Each row was made from one path, in order. Every step used is in the known rows, and no mark comes twice. Write each row's path.
(in the rows, 128 means zero)
Known rows
vibuf/vinife/lelapi/podaf: [125 146 127 135  85 179 122  78 107 124  91 107 163  90 148  74 141 118
 140 125 103 125 150  89 116 130 159 125 148 150]
relas/raza/vibuf: [ 95 131 146 159 125 126 127 158 109 152 157 152 159 176 139 159 147 183
 119 114 130 141 122 138 165 110 112  65 157  81]
niti/raza/fibad: [132 118 108 129 125  93 139 178 142 126 158 154 125 144 110 142 175 145
 124 165 113  93 111 134 130 106 120 176 143 128]
lelapi/raza: [104 101 109 149  98 135 121 169 195 135 117  96  96 137 149 122 171 158
 123 157 138 168 107 125 170  93 112 122 127 137]
niti/raza/runug/ladus/fibad: [126  50  86 100 121 133  91 162 107 133 122  67  95 114 109 163 155 135
  92 148 122 117 123 161  75 121 120 146 126 196]
vinife/lelapi/podaf/fibad/ladus/runug: [151 158 180 137 178 173 156  82 154 109 100 154 173  88 130 118 111 118
 137 102 121 179 111 152 130 143 128  98 113 150]
niti/raza/fibad/ladus: [128 114  96 127 156  96 115 172 148 136 177 157 127 119  95 127 172 153
 119 178 122  96 115 182 136 118 104 179 131 123]
kire/raza/relas: [138 105 142 151 155 125 121 173 132 149 212 205 142 130 143 123 160 124
 152 137 122 155 150 107 135  92  55 140 134 118]
vinife/lelapi/podaf/fibad/raza/relas: [165 175 186 156 154 173 150 116 137 122 118 191 180 102 161 135 103 105
 153 117 130 162  79 125 108 147 107 138 124 137]
ladus/fibad: [144 139 140  98 115 105 154 151  91 119  84  27 143 154 103 109  93 154
 131 151  95 123 166 110 152 148 135 123 139 137]
runug/ladus/fibad/raza/vibuf/vinife/lelapi: [135 108  87  84 105  84 118 124  52 125 132  59 145 148 151 105  76 122
 133  82 109  82 116 174 103 173 132 145 139 158]
vinife/lelapi/podaf: [152 129 161 128 121 194 138  97 151 105  77  99 185  91 157 127 126 123
 110  89 128 165 103 111 121 132 139  94 124 160]
podaf/fibad/vinife/lelapi/raza/vibuf: [126 183 150 144 153  97 173 114 172 118 142 208  74 162 124 176  87 104
 122 143 157 121 102 133 145 139 159 142 113  64]
podaf/fibad: [102 197 161 129 159 100 180 126 140 108 120 175 111 153 106 108 107 133
 157 124  94 117 134 102 177 136 123 116 134 124]
relas/raza/vibuf/vinife/lelapi/podaf: [ 96 136 140 174  97 160 118 120  92 156 134 155 177 146 159 144 145 156
 131 118 129 138 119 137 130 122 135  78 157  85]
runug/ladus/fibad/podaf: [110 107  92  99 105  97 130 138 120  96 113  21 149 134 129 118  81 119
 123  81 106  58 121 154 120 175 114 135 125 174]
runug/ladus/fibad/vinife/lelapi/podaf: [146 112  87 102  90 129 127 110 117  91  77  17 145 128 148 140  81 104
 112  93 147  99 137 156  88 183 158 158  82 169]
raza/niti: [135 159 116 120 122 114  83  84 160 108 110  95 126 111 103  87 171 148
 132 141 100 146 145  75 139  92 152  94 153 117]
vibuf/vinife/lelapi/podaf/fibad/ladus/runug: [126 165 140 143 139 164 135  64 114 130 111 149 156  86 119  63 132 115
 162 133  97 142 158 129 124 138 148 126 134 139]
kire/raza: [129  79 108 130 146 120 116 150 126 145 172 187 134 140 141 116 148 133
 142 113 121 142 152 111 162  74  84 104 132 121]
vinife/lelapi/raza/runug/ladus/fibad: [127  81 142  82 121 141 137 124 136 111  92  36 107 105 155 179 109 119
  82 102 156 186  92 150 118 164 128  93 127 182]
podaf/fibad/vinife: [123 205 135 145 149  99 163 117 151 117 129 192  87 163  99 127 102 117
 148 152 135  97 158  98 160 132 151 155 104  82]
vibuf/vinife: [100 151 105 128  89 134 119 109 100 134 122 105 129 125 116  48 160 145
 150 149  84  99 186  77 151 111 148 135 157 134]
vibuf/vinife/lelapi/raza/runug/ladus: [ 91 104 105 103  86 149 111  92 115 125 116  79  99  93 154 109 150 112
 114 115 132 144 132 119 117 141 145 120 147 174]
nomi/raza/relas: [132 123 174 128 126 128 166 168 126 124 167 148 194 113 114  97 170 148
 136 168 161 120 146 115  87  90  90 173 137 140]
nomi/raza/runug/ladus/fibad: [116  52 135  76 124 119 143 147  81 120 109  66 146 113  97 124 136 135
 109 121 162 109 150 149  72 105 116 135 110 177]
kire/raza/runug: [128  52 129 125 167 141  97 152 118 162 170 186  92 122 121 143 157 125
 126 112 127 168 156 108 143  67  81  83 119 120]
lelapi/podaf/fibad: [114 164 152 180 133 165 145 131 168 123  80 165 127 125 126 102 126 125
 173 130  95 128 114 113 134 118 119 128  95 130]
podaf/fibad/vinife/lelapi: [139 210 153 124 158 106 179  92 144 103 121 192 111 149 112 148  81 101
 129 132 150 112 138 100 151 153 162 142 117  93]
lelapi/vinife: [117 100 133 139 131 139  63 151 151 142 121 162 111 129 106 109 166 161
 130 110 106 136 158  75 152 137 138 120 115 160]
lelapi/podaf/fibad/raza: [139 156 133 195 139 161 119 149 151 149  99 202 137 134 142  97 121 128
 188 135 107 125  98 127 133 101 103 147  93 118]
vibuf/vinife/lelapi/podaf/fibad: [113 174 139 139 103 164 145  74 110 119  88 144 150 101 140  80 121 107
 157 127  97 117 141  91 124 146 158 132 144 140]

Which path is each row?
[110 158 157 146 127 136 148  98 118 133 133 175 120 134 127 111 112 117
 140 111  84 102 108 128 117 128 157 108 148  87] | raza/vibuf/vinife/lelapi/podaf/fibad
[139 130 130 123 120 107 145 154 115 125 105  53 157 142  97 122  74 130
 133 145  95  73 136 116 143 148 119 127 147 112] | ladus/fibad/podaf
[138 131 134 109 114 137 114  86 181 103 101  90 130  97 156 146 147 131
 101 131 150 194  87 109 136 120 148  88 158 141] | vinife/lelapi/raza/niti
[115  81 132  80 131 127 112 138  99 119 100  21  84 121 102 137 121 131
 106  92 110 137 153 134 111 152 121 100 106 182] | raza/runug/ladus/fibad
[ 98 163 154 149 121  96 158 164 106 134 147 157 167 175 132 149 150 170
 148 123 139 131 138 117 191 138 104 101 142  83] | relas/raza/fibad
[127 193 142 138 145 105 172 108 170 113 120 193  86 151 128 164  92 103
 129 149 167 130 118 115 153 147 156 150 111  91] | podaf/fibad/vinife/lelapi/raza
[120  90 151 118 133 109 162 155 118 134 153 154 166 144 106 112 150 158
 114 133 147  94 120 144 105  63 123 125 140 104] | nomi/raza/vibuf
[133 188 140 147 167  94 145 147 115 142 143 226 122 165 122 100 100 136
 176 132 108 111 113 119 173 115 101 140 135 109] | podaf/fibad/raza
[141  90 128  73 130 133 113 113 100 114 100  27  89 115 111 166  99 107
  86  88 148 137 153 134  94 166 148 113  97 163] | raza/runug/ladus/fibad/vinife/lelapi
[133 102  79  90  84 100 133 123 129  94  97  16 114 141 155 154  84 112
  99 108 167 113 128 163 109 181 151 159  99 165] | runug/ladus/fibad/vinife/lelapi/raza
[133 150 139 146 123 172 111  89  86 152 105 176 130  97 137  93 122 102
 160 131 109 131 132 100 108 127 141 132 136 131] | vibuf/vinife/lelapi/podaf/fibad/raza/runug
[132 204 135 137 142  97 149  82 179 107 117 187  80 137 120 160 104  99
 133 163 164 135 115 104 139 138 169 143 120  77] | podaf/fibad/vinife/lelapi/raza/niti
[122  82 117 127 144 112 122 123  95 156 198 219 124 141 145 125 131 115
 133 101 108 120 134 128 137  85 111  97 159  85] | kire/raza/vibuf/vinife/lelapi
[138 104  78  91 109  89 113 153  82 117 113  44 147 153 146  99  90 139
 139  93 114  96 129 164 125 159 109 150 119 180] | runug/ladus/fibad/raza
[115 140 145 114 123 122 140 101 104 132 152 132 128 136 125 105 129 135
 113 106  87 107 128 119 132 120 158  98 172  94] | raza/vibuf/vinife/lelapi
[139  92 122 132 196  78 135 158 131 150 215 220 130 138 109 108 157 133
 164 118 121 143 161 160 179  89  69 125 107  81] | kire/raza/fibad/ladus/runug
[130  68 109 126 135 155  88 164 136 150 138 123  97 109 101 157 192 147
  91 165 124 141 127 128 100  78 119 131 140 163] | niti/raza/runug
[110 149 135 131  88 148 132 111 127 131 142 114 134 100 154  96 155 121
 134 163 125 151 137  98 126 140 134 150 166 145] | vibuf/vinife/lelapi/raza/relas
[106 159 122 151 110 123  85 106 123 133 119 127 166 139 132 131 172 175
 136 145 139 163 147  92 156 107 132  68 166 104] | relas/raza/niti
[ 93 143 144 146 109 131 130 121  78 151 152 155 170 159 147 143 138 164
 121 115 129 130 131 128 147 129 136  72 177  86] | relas/raza/vibuf/vinife/lelapi
[178 122 123 135 113 121 116 148  54 165 108 105 158 152 135 110  75 133
 153 148  99 111 119 151 108 134 136 145 137  94] | ladus/fibad/raza/vibuf/vinife/lelapi/podaf
[124  76 139  96 123 142 129 124 151 115 106  51 113  98 152 188  96 102
  84  95 158 155  72 154 110 162 119  97 133 165] | vinife/lelapi/raza/runug/ladus/fibad/podaf
[161 149 129 143 110 146 127 127 184 126 147 125 116 123 149 168 137 108
  96 168 197 159 131 113 119 130 147 169 108  94] | fibad/vinife/lelapi/raza/relas
[122  43  80 116 124 134  86 164 123 138 137  80 103 109 105 171 144 119
  94 140 123  85 105 164  70 121 110 150 131 182] | niti/raza/runug/ladus/fibad/podaf
[114 111  99  80 101  94 138 136  98  90  95   4 138 145 133 104  96 137
 125  85 105  97 144 149 127 174 125 130 120 193] | runug/ladus/fibad
[118 104 130 111 119 140 113 121  74 135 109  76 139 142 140 199 111 137
  94 102 184 158 153 141 115 169 135  89 117 135] | relas/raza/runug/ladus/fibad/vinife/lelapi
[140 124 130 127 188 137 111 122 153 138 159 106 150 104  83  62 168 170
 130 131 107 172 180 169 171  98 105  97 116 137] | fibad/ladus/runug
[165 118  98 153 113 126 124 152 158 126 140 169 131 125 126 176 161 112
 113 176 159  94 105 142  92 115 149 202 109 103] | niti/raza/fibad/vinife/lelapi/podaf
[158 156 172 150 158 158 146 110 136 128 112 197 159 122 156 144  90 112
 139  92 121 144  62 143 117 131 124 105 125 115] | vinife/lelapi/podaf/fibad/raza/vibuf
[157 183 146 112 134  85 172 125 144 103 145 147 126 151 113 151 118 111
 118 123 156 100 141 100 156 152 158 160 107  61] | raza/fibad/vinife/lelapi
[130 171 129 195 123 163 134 126 180 126  86 177 111 135 120 118 121 111
 165 151 128 113 133 110 121 116 145 160  69  93] | lelapi/podaf/fibad/vinife
[145  79 125 101 122 162 100 114 113 118  78  32  96 102 120 165 105 100
  96  93 146 143 142 142  74 161 148 122  74 165] | raza/runug/ladus/fibad/vinife/lelapi/podaf
[139 179 116 149 108 150  99  59  99 136  99 176 154  97 142  72 126 104
 174 144 104 121 124  92 106 126 158 142 150 118] | vibuf/vinife/lelapi/podaf/fibad/raza/niti
[121  28 101 115 153 116  94 155 105 149 169 140  99 123 124 160 112  98
 129  84 127 111 135 145 112 111  73 102 110 139] | kire/raza/runug/ladus/fibad/podaf
[116  94  81 144 108 121 100 155 120 157 171 153 108 140 112 120 180 149
 113 175  92  80 119 146 100  79 143 155 169 119] | niti/raza/vibuf/vinife
[133 208 164 151 149 110 177 122 174 115 147 204  93 144 129 170 100  96
 137 166 166 136 117 115 135 155 137 170 111  90] | podaf/fibad/vinife/lelapi/raza/relas
[125 134 151 104 146 116 154 129 172 112 137 115 132 106 142 149 129 131
 106 124 157 170  86 165 167 156 114 118 131 121] | vinife/lelapi/raza/fibad/ladus
[ 98 192 148 127 195 103 149 118 149 124 142 176 113 123  85  88 101 143
 152 139 105 119 140 157 177 152 105 121 120 120] | podaf/fibad/ladus
[140  98 100 114 109 148 106 109 174 119 120  94  82 115 147 179 134 102
  77 121 203 154 126 133 110 131 160 141  90 127] | fibad/vinife/lelapi/raza/runug/ladus
[150  59  85  93 121 136  93 137 107 128 123  75  97 108 115 196 137 111
  71 146 159 120 124 161  59 137 148 159 117 179] | niti/raza/runug/ladus/fibad/vinife/lelapi
[172 149 138 161 142 131  97 184 120 163 192 176 161 138 142  89 152 148
 161 156 123 141 125 116 132 100  67 170 140 116] | fibad/raza/relas
[ 86  99 103 161  90 122 113 163 170 157 151 122  69 151 141 112 170 151
 130 162 113 134 107 141 149  84 129 125 140  91] | lelapi/raza/vibuf/vinife
